Known rows, with every step that occurs
C-B-W: [-0.13  1.52 -1.40 -0.06  1.47  1.24 -1.13 -0.36 -0.17 -1.29  0.12 -0.04
  1.90 -0.44 -1.03 -1.23  0.10 -0.12]
R-W: [ 0.56  0.19 -1.26  0.43  1.19  0.83 -0.90 -1.43 -0.77 -1.93  0.21  0.39
  1.51  0.33 -0.93 -0.83 -0.24 -0.31]
H-K: [ 0.39  0.87 -1.11  2.03 -0.45  0.32 -0.78 -0.90  0.00 -1.69  0.35 -0.58
  1.97 -0.19 -1.31 -1.07  1.34 -0.39]
C-B-W-R: [-0.46  0.98 -1.85 -0.47  2.76  1.29 -0.52 -1.55  0.73 -1.41 -0.05  0.12
  1.99 -1.75 -0.79 -0.92 -0.01 -0.11]
W-R-K: [ 0.58  0.34 -2.83  1.07  1.38  0.44 -0.67 -1.18 -0.40 -1.21  0.02  0.15
  1.97 -0.87 -0.77 -0.34 -0.33 -1.04]
K-H-B: [ 0.23  0.27 -0.66  1.21  1.42  0.37  0.87  0.66 -2.42 -1.51  0.17 -1.56
  1.46 -0.64 -0.75 -0.81 -0.70 -0.35]
Y-S-K-H-C-B-W-R: [-1.76 -0.47 -1.02  0.16  4.97  1.25  0.56 -0.80 -0.99 -2.35 -0.01 -2.13
  1.57 -2.22 -0.50 -0.33  0.31  0.19]
S-C-B: [-0.57  0.39 -0.64  0.06  1.72  1.21 -0.46 -0.90  0.11 -2.41  0.66  1.07
  1.74 -0.44 -0.72 -0.91  0.46 -0.05]
H-C-B-W-R-K: [-0.52  1.24 -2.29  0.18  3.75  1.11 -0.59 -1.04 -0.53 -3.11 -0.07 -0.37
  1.71 -0.91 -1.08 -0.66 -0.48 -0.60]
S-C: [ 0.25  0.27 -0.81  0.58 -0.48  0.54 -0.38 -0.64  0.12 -2.26  0.53  0.62
  1.84 -0.22 -1.03 -0.55  0.91 -0.09]
Y-S: [ 0.20  0.01 -0.49  0.91  2.47  0.67  0.66  0.10 -1.03  0.15  0.26 -0.93
  1.86  0.69 -1.08 -0.71  0.39 -0.48]
B-W-R-K-Z: [ 0.44  1.53 -2.91  0.86  2.02  0.16 -0.54 -1.75 -1.30 -1.99 -0.11  0.20
  2.20 -1.72 -0.17 -0.80 -0.25 -1.15]
C-B-W-R-K: [-0.12  1.36 -3.20  0.35  3.19  1.10 -1.71 -1.42 -0.13 -1.70 -0.08  0.25
  2.01 -1.24 -0.65 -0.84 -0.45 -0.79]
H-B-W-R-K: [ 0.74  1.06 -3.02  0.84  1.74  0.43 -1.30 -0.02 -1.36 -2.68 -0.27 -0.85
  1.71 -1.14 -0.98 -0.32 -0.31 -0.81]
Y-S-C-B-W-R-K-H: [-1.00  0.68 -2.43  1.02  6.37  0.72 -0.65 -1.86 -1.15 -1.65  0.31 -0.90
  2.07 -1.25 -0.21 -0.91 -0.28 -0.53]
W-R-K-Z: [ 0.28  0.55 -2.33  1.10  2.42  0.20  0.58 -1.77 -1.50 -1.63  0.14  0.63
  2.02 -1.48  0.06 -0.62 -0.61 -1.39]
Y-S-C-H-B-W-R-K-Z: [-0.61  0.61 -1.30  0.97  4.77  0.01  1.28 -1.15 -2.57 -3.35 -0.13 -1.89
  1.47 -0.56 -0.20 -1.03  0.50 -0.66]
S-C-H: [-0.18  0.42 -0.16  0.44 -0.94  0.44  0.73 -0.90  0.07 -2.07  0.19 -0.82
  1.41  0.53 -1.13 -1.18  1.30  0.20]

Rows
[-0.01  1.00 -2.24  0.70  0.91  0.26 -0.67 -0.81 -0.86 -3.86 -0.30 -1.43
  1.29 -0.61 -0.99 -0.74  0.65 -0.21] | S-C-H-B-W-R-K
[ 0.32  1.31 -0.61  0.36 -0.21  0.51  0.24  0.71 -1.38 -2.04 -0.44 -2.43
  1.18  0.40 -1.43 -1.28  0.58  0.11] | C-H-B-W
[ 0.11  0.80 -1.53  0.63  2.21  0.34  0.49 -0.37 -1.28 -1.84 -0.23 -1.91
  1.67 -2.07 -0.78 -0.66 -0.54 -0.11] | K-H-B-W-R
[-0.80  1.36 -1.86  0.25  4.77  0.87  0.58 -1.59 -1.68 -3.54  0.06  0.06
  1.81 -1.62 -0.29 -0.97 -0.75 -0.99] | H-C-B-W-R-K-Z
[-0.73  1.27 -2.92  0.80  3.68  0.65 -1.42 -2.07 -0.51 -2.64  0.28 -0.08
  2.02 -2.00 -0.21 -0.94 -0.40 -0.42] | S-C-B-W-R-K-H
[ 0.39  0.97 -1.92  0.05  0.60  0.60 -0.57 -1.25  0.70 -1.29 -0.18 -0.37
  2.04 -1.47 -1.10 -0.60  0.51 -0.12] | B-W-R
[-0.97  0.25 -1.64  0.93  4.95  0.89  1.05 -1.40 -1.56 -2.26  0.15 -1.01
  1.53 -1.24 -0.50 -0.80 -1.41 -0.79] | W-R-K-H-C-B
[-0.01  0.97 -0.56  1.90 -0.85  0.21  0.40 -1.16 -0.01 -1.45  0.02 -1.89
  1.61  0.47 -1.43 -1.63  1.75 -0.09] | C-H-K
[-0.02  0.77 -1.07 -0.04  0.91  0.54  0.87 -0.43 -0.47 -2.21 -0.61 -2.19
  1.28 -0.91 -1.24 -0.96  0.48  0.16] | C-H-B-W-R
[ 0.33  1.13 -2.46  0.73  1.31  0.31 -0.33 -0.34 -1.36 -2.40 -0.66 -2.16
  1.33 -0.37 -1.10 -0.94 -0.01 -0.50] | C-H-B-W-R-K
[-0.46  1.83 -1.88  1.13  3.37  0.75 -0.59 -0.13 -2.33 -2.43  0.11 -1.63
  1.66 -0.15 -0.88 -1.26 -0.90 -0.58] | R-K-H-C-B-W
[ 0.43  1.36 -3.26  1.32  1.88  0.06 -1.14 -1.36 -1.07 -1.08 -0.21 -1.22
  2.10 -1.55 -0.62 -0.77 -0.65 -0.78] | B-W-R-K-H
[-0.56  1.37 -0.47 -0.17  2.14  1.31 -0.16  0.05 -0.66 -2.68  0.13 -0.64
  1.60 -0.07 -1.45 -1.07  0.17  0.04] | H-C-B-W
[-0.35  0.75 -0.42  1.74 -1.19  0.12  0.05 -1.64  0.49 -2.92  0.34 -1.27
  1.60  0.34 -1.34 -1.51  2.38  0.19] | S-C-H-K
[ 0.02  1.19 -2.34  1.18  2.60  0.16  0.06 -1.00 -1.42 -2.47 -0.20 -1.93
  1.79 -1.20 -1.03 -0.60 -0.57 -0.55] | B-W-R-K-H-C
[-0.65  0.22  0.11  2.02  1.31  0.22  0.69 -1.41 -0.15 -2.02  0.36 -2.14
  1.62  1.00 -1.30 -1.48  2.46  0.12] | Y-S-C-H-K
[-1.14  0.84 -0.90 -0.11  4.30  1.11  1.18 -1.41 -0.51 -2.30 -0.01 -1.46
  1.69 -1.83 -0.85 -1.00 -0.61  0.08] | K-H-C-B-W-R
[-0.69  0.38 -0.04  0.00  2.54  1.36  0.97 -0.05 -0.80 -2.41  0.38 -0.20
  1.41  0.06 -1.19 -0.91 -0.21 -0.16] | H-C-B
[ 0.25  0.13 -2.39  1.56  3.04  0.16  0.33 -0.36 -2.38 -1.79 -0.02 -1.36
  1.54 -1.46 -0.41 -0.46 -1.24 -0.99] | W-R-K-H-B
[-0.87 -0.16 -0.17  0.28  4.43  1.30  0.28 -0.65 -0.54 -1.41  0.73  0.16
  1.78  0.24 -0.69 -0.88  0.56 -0.13] | Y-S-C-B
